What can hang from each mark:
Q720: Q71 Q453
Q453: Q178 Q198 Q699 Q720 Q813
Q71: Q720
Q198: Q453
Q178: Q453 Q778
Q699: Q453

Each row was made from one small tree. Brackets hold a mark, then the marks that hang from it, in the order of their numbers. Every link used is in the known rows. Write each row's tree.
Known rows:
{Q71 {Q720 {Q453 {Q178 Q778} Q198 Q699}}}: | +1.02 | +1.88 | +3.79 | -3.92 | -2.94 | +0.82 | -2.53 | -0.10 | -0.97 | -0.38 | +1.93 | +1.21 | +1.52 | -2.74 | -0.57 | -0.78 | -2.48 | +4.21 | +2.17 |
{Q720 {Q453 Q178}}: | +1.87 | +1.14 | +1.98 | -1.42 | -3.39 | -2.08 | -1.86 | +0.31 | +1.90 | +1.02 | +1.56 | +1.91 | +3.65 | -0.35 | +1.45 | +1.86 | -0.34 | +1.23 | +3.17 |
{Q720 Q71 {Q453 {Q178 Q778} Q198}}: | +1.72 | +0.69 | +1.46 | -3.05 | -4.26 | -0.50 | -2.29 | +1.57 | +1.18 | -0.56 | +2.06 | +2.92 | +0.31 | -1.53 | -0.48 | +1.66 | +2.54 | +1.35 | -0.06 |
{Q720 Q71 {Q453 Q198 Q699 Q813}}: | -0.30 | +0.13 | +0.47 | -5.06 | -2.80 | +1.32 | -2.29 | +1.99 | +0.81 | +0.32 | +0.61 | +2.13 | -0.35 | -0.87 | +0.45 | +0.05 | -0.29 | +1.91 | -1.79 |
{Q720 Q71 {Q453 {Q178 Q778} Q813}}: | +2.51 | +0.83 | +1.06 | -1.44 | -1.75 | -1.54 | -2.21 | +1.76 | +1.33 | +0.56 | +0.99 | +5.18 | +3.22 | -0.03 | -0.16 | +1.98 | +4.04 | +2.08 | +1.25 |
{Q720 Q71 {Q453 Q178 Q198 Q699 Q813}}: | +1.62 | +0.39 | +0.71 | -5.76 | -2.48 | +1.98 | -1.39 | +1.13 | +0.32 | +1.80 | +0.70 | +3.50 | -0.98 | -0.58 | +0.07 | +0.05 | +0.79 | +2.33 | -2.38 |
{Q720 Q71 {Q453 Q178 Q198 Q813}}: | +0.85 | +1.11 | +1.02 | -2.78 | -1.80 | -0.10 | -1.90 | +1.39 | +1.23 | +1.92 | +0.05 | +4.48 | +0.81 | -0.89 | +0.19 | +1.11 | +3.30 | +2.24 | -2.17 |
{Q178 {Q453 Q198 Q699 Q720 Q813} Q778}: | -0.88 | +1.25 | -4.00 | -6.30 | +0.33 | +2.12 | -0.20 | -3.19 | -3.91 | -6.62 | +7.00 | +0.90 | +5.93 | -4.11 | -1.28 | -1.96 | -1.86 | +2.28 | +2.99 |
{Q720 {Q453 Q178 Q198 Q699}}: | +1.62 | +0.45 | +1.44 | -6.16 | -4.37 | +1.49 | -0.75 | -0.19 | +0.41 | +1.25 | +2.55 | +0.45 | -0.18 | -1.05 | +0.90 | -0.30 | -2.70 | +1.64 | +0.99 |
{Q71 Q720}: | -2.23 | +2.63 | +3.00 | +1.07 | -2.18 | -2.64 | -4.48 | -1.04 | -0.45 | -2.73 | +0.36 | +0.47 | +3.97 | -3.15 | -0.87 | +1.32 | -2.35 | +3.07 | +1.93 |
{Q453 Q178 Q198 Q699 Q720}: | -0.34 | +1.83 | -0.76 | -6.16 | -1.35 | +3.68 | +0.82 | -3.79 | -3.58 | +0.26 | +2.37 | -0.31 | +0.04 | -2.87 | -2.01 | -2.94 | -3.53 | +1.75 | -4.09 |
{Q178 Q453}: | -1.43 | +1.60 | -2.42 | -1.02 | -2.67 | -2.95 | -3.46 | -2.01 | -0.33 | -6.78 | +4.41 | +0.17 | +6.25 | -2.76 | +0.50 | +3.09 | -2.74 | +0.45 | +4.23 |
{Q71 {Q720 Q453}}: | -0.85 | +2.51 | +4.20 | +0.32 | -2.52 | -2.33 | -4.09 | +0.88 | +0.70 | -0.84 | +0.04 | +1.17 | +4.07 | -2.37 | +0.82 | +0.81 | -2.06 | +3.53 | +3.01 |
{Q71 {Q720 {Q453 Q198 Q813}}}: | -1.70 | +2.44 | +3.73 | -1.25 | -1.24 | -0.58 | -3.30 | +0.39 | +0.44 | +0.39 | -0.22 | +1.92 | +3.37 | -3.01 | +0.70 | -0.40 | -0.88 | +4.27 | +1.03 |
{Q699 Q453}: | -1.61 | +2.52 | -1.52 | +2.57 | -1.15 | -3.81 | -1.81 | -2.09 | +1.63 | -3.20 | +1.85 | -4.17 | +4.52 | +1.53 | -3.56 | +3.97 | +0.59 | +0.54 | +2.99 |
{Q198 {Q453 {Q178 Q778} Q720}}: | +2.90 | +3.50 | -2.84 | +1.31 | +0.11 | -1.77 | +0.30 | -3.63 | +1.05 | +0.48 | +5.85 | +0.21 | +3.06 | +0.86 | -2.09 | -0.19 | +1.65 | +1.27 | +2.29 |
{Q71 {Q720 {Q453 Q178}}}: | +0.69 | +2.63 | +4.35 | -0.07 | -2.38 | -1.79 | -3.79 | +0.29 | +0.36 | +0.11 | +0.09 | +2.05 | +3.73 | -2.10 | +0.44 | +0.84 | -1.28 | +3.93 | +2.63 |
{Q720 Q71 {Q453 Q178 Q198}}: | +1.04 | +0.97 | +1.57 | -2.52 | -4.10 | -0.62 | -2.52 | +1.73 | +1.52 | +0.46 | +0.76 | +2.70 | -0.04 | -1.31 | +0.37 | +1.66 | +1.79 | +1.21 | -1.67 |
{Q178 {Q453 {Q720 Q71} Q813}}: | -1.87 | +2.68 | -3.42 | +0.07 | +1.31 | -1.71 | -2.63 | -1.52 | -1.64 | -5.28 | +2.31 | +2.68 | +7.89 | -2.90 | +0.13 | +0.87 | +0.08 | +1.45 | +0.56 |

Write each row's tree:
| +3.61 | +2.98 | -3.84 | -1.96 | +1.84 | +0.72 | +1.34 | -4.12 | +0.00 | +1.75 | +5.88 | +1.05 | +2.01 | +1.62 | -2.25 | -2.12 | +0.65 | +2.29 | +1.45 | => {Q198 {Q453 {Q178 Q778} Q699 Q720 Q813}}
| +2.09 | +0.20 | +0.80 | -7.10 | -2.11 | +2.23 | +0.12 | -0.67 | -0.31 | +1.65 | +3.24 | +2.34 | +1.26 | -0.84 | +0.27 | -1.03 | -0.58 | +2.66 | +1.82 | => {Q720 {Q453 {Q178 Q778} Q198 Q699 Q813}}
| -1.04 | +3.69 | -2.37 | +1.18 | +2.72 | -0.03 | +0.66 | -2.79 | -0.66 | +0.50 | +0.36 | -0.86 | +3.56 | +0.78 | -4.89 | +0.66 | +4.49 | +2.21 | -3.10 | => {Q699 {Q453 Q178 Q198 {Q720 Q71} Q813}}
| +4.03 | +1.91 | -3.58 | -2.76 | +0.05 | -0.01 | +0.50 | -4.13 | +0.98 | +1.24 | +6.56 | +0.73 | +0.70 | +2.17 | -2.29 | -0.26 | +0.39 | +2.37 | +3.20 | => {Q198 {Q453 {Q178 Q778} Q699 Q813}}
| -4.18 | +2.17 | -0.53 | -0.44 | -1.25 | -0.30 | -1.85 | -1.22 | -1.18 | -2.30 | +0.16 | -0.10 | +2.40 | -3.90 | -1.46 | -0.72 | +0.23 | +0.71 | -4.79 | => {Q453 Q198 {Q720 Q71}}
| +1.09 | +2.80 | -4.08 | -0.22 | +1.64 | -0.01 | -0.39 | -2.44 | +0.83 | +0.91 | +3.69 | +0.06 | +1.34 | +1.56 | -1.65 | -1.49 | -0.12 | +1.73 | -0.84 | => {Q198 {Q453 Q699 {Q720 Q71} Q813}}
| +0.58 | +1.37 | -0.82 | -6.88 | -1.47 | +3.80 | +1.32 | -3.95 | -4.20 | -1.19 | +4.28 | -0.10 | +0.73 | -3.20 | -3.00 | -3.05 | -2.36 | +1.82 | -1.79 | => {Q453 {Q178 Q778} Q198 Q699 Q720}
| -1.12 | +0.94 | +0.89 | -2.10 | -2.16 | -0.79 | -2.69 | +2.27 | +1.80 | +0.46 | -0.15 | +3.08 | +1.54 | -1.36 | +0.81 | +1.12 | +2.30 | +1.74 | -1.60 | => {Q720 Q71 {Q453 Q198 Q813}}
| +3.00 | +3.64 | -3.29 | +1.42 | +2.21 | -1.31 | +0.16 | -3.10 | +1.03 | +1.36 | +4.62 | +2.54 | +3.09 | +1.17 | -2.58 | -0.57 | +4.12 | +2.12 | +0.18 | => {Q198 {Q453 {Q178 Q778} {Q720 Q71} Q813}}
| -0.57 | +0.42 | -3.71 | -7.29 | -1.58 | +1.46 | -1.05 | -3.03 | -2.96 | -7.27 | +7.68 | +0.50 | +4.49 | -3.53 | -1.41 | -0.10 | -2.09 | +1.98 | +4.60 | => {Q178 {Q453 Q198 Q699 Q813} Q778}
| +3.35 | +2.49 | -3.41 | -2.23 | +0.18 | -0.09 | +0.27 | -3.90 | +1.33 | +2.18 | +5.34 | +0.46 | +0.22 | +2.34 | -1.64 | -0.16 | -0.44 | +2.05 | +1.56 | => {Q198 {Q453 Q178 Q699 Q813}}
| -0.47 | +3.41 | -2.32 | +0.10 | +2.87 | +0.06 | +1.50 | -3.72 | -1.22 | -0.26 | +2.21 | -1.34 | +4.85 | +0.55 | -5.09 | +0.24 | +4.17 | +2.53 | -0.21 | => {Q699 {Q453 {Q178 Q778} Q198 Q720 Q813}}
| -4.28 | +2.37 | -1.22 | -1.01 | +2.03 | +0.68 | -0.89 | -1.44 | -1.47 | -0.27 | -0.88 | +2.24 | +3.68 | -3.40 | -1.44 | -1.73 | +2.26 | +2.13 | -5.65 | => {Q453 Q198 {Q720 Q71} Q813}
| -0.35 | +1.97 | -1.66 | -6.09 | +1.72 | +4.55 | +0.98 | -2.94 | -3.80 | +1.73 | +0.47 | +2.91 | +0.14 | -2.25 | -2.64 | -3.32 | +0.15 | +2.85 | -6.83 | => {Q453 Q178 Q198 Q699 {Q720 Q71} Q813}
| +0.12 | +1.25 | +0.35 | -4.28 | -3.36 | -0.22 | -0.61 | -3.31 | -1.18 | -2.12 | +4.45 | +0.61 | +1.18 | -3.00 | -2.68 | +1.17 | +0.94 | +1.51 | +0.72 | => {Q453 {Q178 Q778} Q198}
| +1.69 | +0.77 | +0.96 | -3.35 | -2.09 | -0.05 | -1.62 | +1.40 | +0.84 | +0.84 | +1.40 | +4.62 | +1.36 | -1.26 | -0.43 | +0.92 | +4.19 | +2.35 | -0.60 | => {Q720 Q71 {Q453 {Q178 Q778} Q198 Q813}}
| +1.09 | +2.50 | +3.87 | -0.76 | -0.81 | -1.39 | -2.99 | +0.06 | -0.07 | +0.37 | +0.72 | +3.50 | +4.67 | -2.06 | -0.01 | +0.13 | +0.09 | +4.59 | +3.23 | => {Q71 {Q720 {Q453 {Q178 Q778} Q813}}}
| -0.18 | +2.70 | +3.77 | -1.79 | -0.96 | -0.33 | -2.57 | -0.08 | -0.12 | +1.53 | -0.11 | +2.78 | +2.89 | -2.66 | +0.27 | -0.40 | -0.19 | +4.61 | +0.66 | => {Q71 {Q720 {Q453 Q178 Q198 Q813}}}
| +1.15 | +2.79 | -3.39 | -0.25 | -0.64 | -0.63 | -0.41 | -2.92 | +1.10 | -0.21 | +5.01 | -2.10 | +1.39 | +1.07 | -1.15 | -1.27 | -2.66 | +0.80 | +1.16 | => {Q198 {Q453 Q699 Q720}}
| -1.35 | +1.12 | -3.17 | -4.45 | -0.98 | -0.65 | -1.50 | -2.71 | -1.86 | -7.00 | +6.85 | +1.38 | +6.36 | -4.01 | -1.04 | +0.93 | +0.35 | +2.00 | +4.74 | => {Q178 {Q453 Q198 Q813} Q778}
| -2.17 | +3.42 | -2.40 | +3.32 | +3.04 | -2.29 | -0.27 | -2.46 | +0.19 | -1.09 | +0.24 | -2.31 | +7.00 | +1.38 | -3.60 | +1.47 | +2.21 | +1.74 | +0.82 | => {Q699 {Q453 Q720 Q813}}
| -1.58 | +2.40 | -2.92 | +0.34 | -0.88 | -2.29 | -3.16 | -1.30 | -1.39 | -6.78 | +3.25 | +1.13 | +6.98 | -3.21 | +0.08 | +1.67 | -1.29 | +0.51 | +1.08 | => {Q178 {Q453 {Q720 Q71}}}
| +0.31 | +1.28 | -4.11 | -4.01 | +0.38 | +0.45 | -1.49 | -2.04 | -3.59 | -7.42 | +5.99 | +2.27 | +7.02 | -2.86 | -1.73 | -0.24 | -1.04 | +1.88 | +3.48 | => {Q178 {Q453 Q699 {Q720 Q71} Q813} Q778}
| +2.11 | +1.40 | -0.75 | -4.20 | -1.06 | +1.49 | +0.53 | -3.44 | -3.67 | -1.93 | +3.74 | +0.86 | +3.38 | -1.48 | -2.62 | -1.52 | -2.55 | +1.52 | +1.02 | => {Q453 {Q178 Q778} Q699 Q720}
| -2.75 | +2.63 | -2.16 | +0.36 | +0.75 | -1.46 | -0.48 | -2.77 | +0.93 | -1.22 | +1.34 | -3.16 | +3.58 | +0.81 | -3.95 | +2.24 | +2.20 | +1.88 | +0.55 | => {Q699 {Q453 Q198 Q813}}
| +3.10 | +3.25 | -3.92 | -0.86 | +1.91 | +0.63 | +0.42 | -3.31 | +0.43 | +2.37 | +3.85 | +1.46 | +0.81 | +1.96 | -2.08 | -1.50 | +0.85 | +2.18 | -1.52 | => {Q198 {Q453 Q178 Q699 {Q720 Q71} Q813}}
| -0.98 | +2.05 | +3.51 | -3.35 | -1.57 | +0.85 | -2.98 | +0.34 | -0.39 | +0.45 | +0.26 | +1.36 | +2.17 | -2.56 | +0.35 | -1.23 | -2.80 | +4.27 | +1.14 | => {Q71 {Q720 {Q453 Q198 Q699 Q813}}}
| -3.52 | +1.60 | -1.68 | -5.64 | +1.48 | +3.57 | +0.57 | -2.99 | -3.09 | +0.19 | +1.10 | +0.01 | +2.19 | -2.92 | -1.38 | -3.98 | -2.86 | +2.36 | -4.13 | => {Q453 Q198 Q699 Q720 Q813}
| -2.82 | +2.37 | -2.78 | -1.99 | -1.19 | -0.65 | -1.98 | -2.34 | -1.90 | -5.81 | +4.05 | -0.28 | +5.78 | -4.43 | +0.35 | +0.09 | -2.41 | +0.92 | +0.50 | => {Q178 {Q453 Q198 Q720}}
| -1.55 | +2.83 | -0.97 | -1.83 | +2.61 | +1.54 | +0.20 | -2.61 | -2.25 | +1.95 | -0.58 | +4.16 | +2.82 | -2.94 | -2.27 | -1.80 | +3.75 | +2.55 | -6.69 | => {Q453 Q178 Q198 {Q720 Q71} Q813}
| -4.61 | +2.54 | -0.90 | -1.50 | +2.30 | +0.72 | -0.27 | -2.55 | -1.67 | +0.38 | +0.13 | +1.15 | +5.02 | -3.64 | -0.84 | -2.23 | +0.92 | +2.16 | -3.72 | => {Q453 Q198 Q720 Q813}
| +0.34 | +0.25 | +0.63 | -3.86 | -2.12 | -0.19 | -1.57 | +0.60 | +1.26 | +0.96 | +1.32 | +1.37 | +3.29 | +0.04 | +1.68 | +0.37 | -2.55 | +1.69 | +3.07 | => {Q720 {Q453 Q699 Q813}}
| +1.30 | +1.83 | -0.69 | -2.63 | -1.08 | +1.30 | -0.70 | -2.13 | -3.06 | -0.94 | +0.94 | +1.56 | +1.58 | -1.01 | -2.20 | -0.78 | -2.22 | +1.20 | -3.11 | => {Q453 Q178 Q699 {Q720 Q71}}
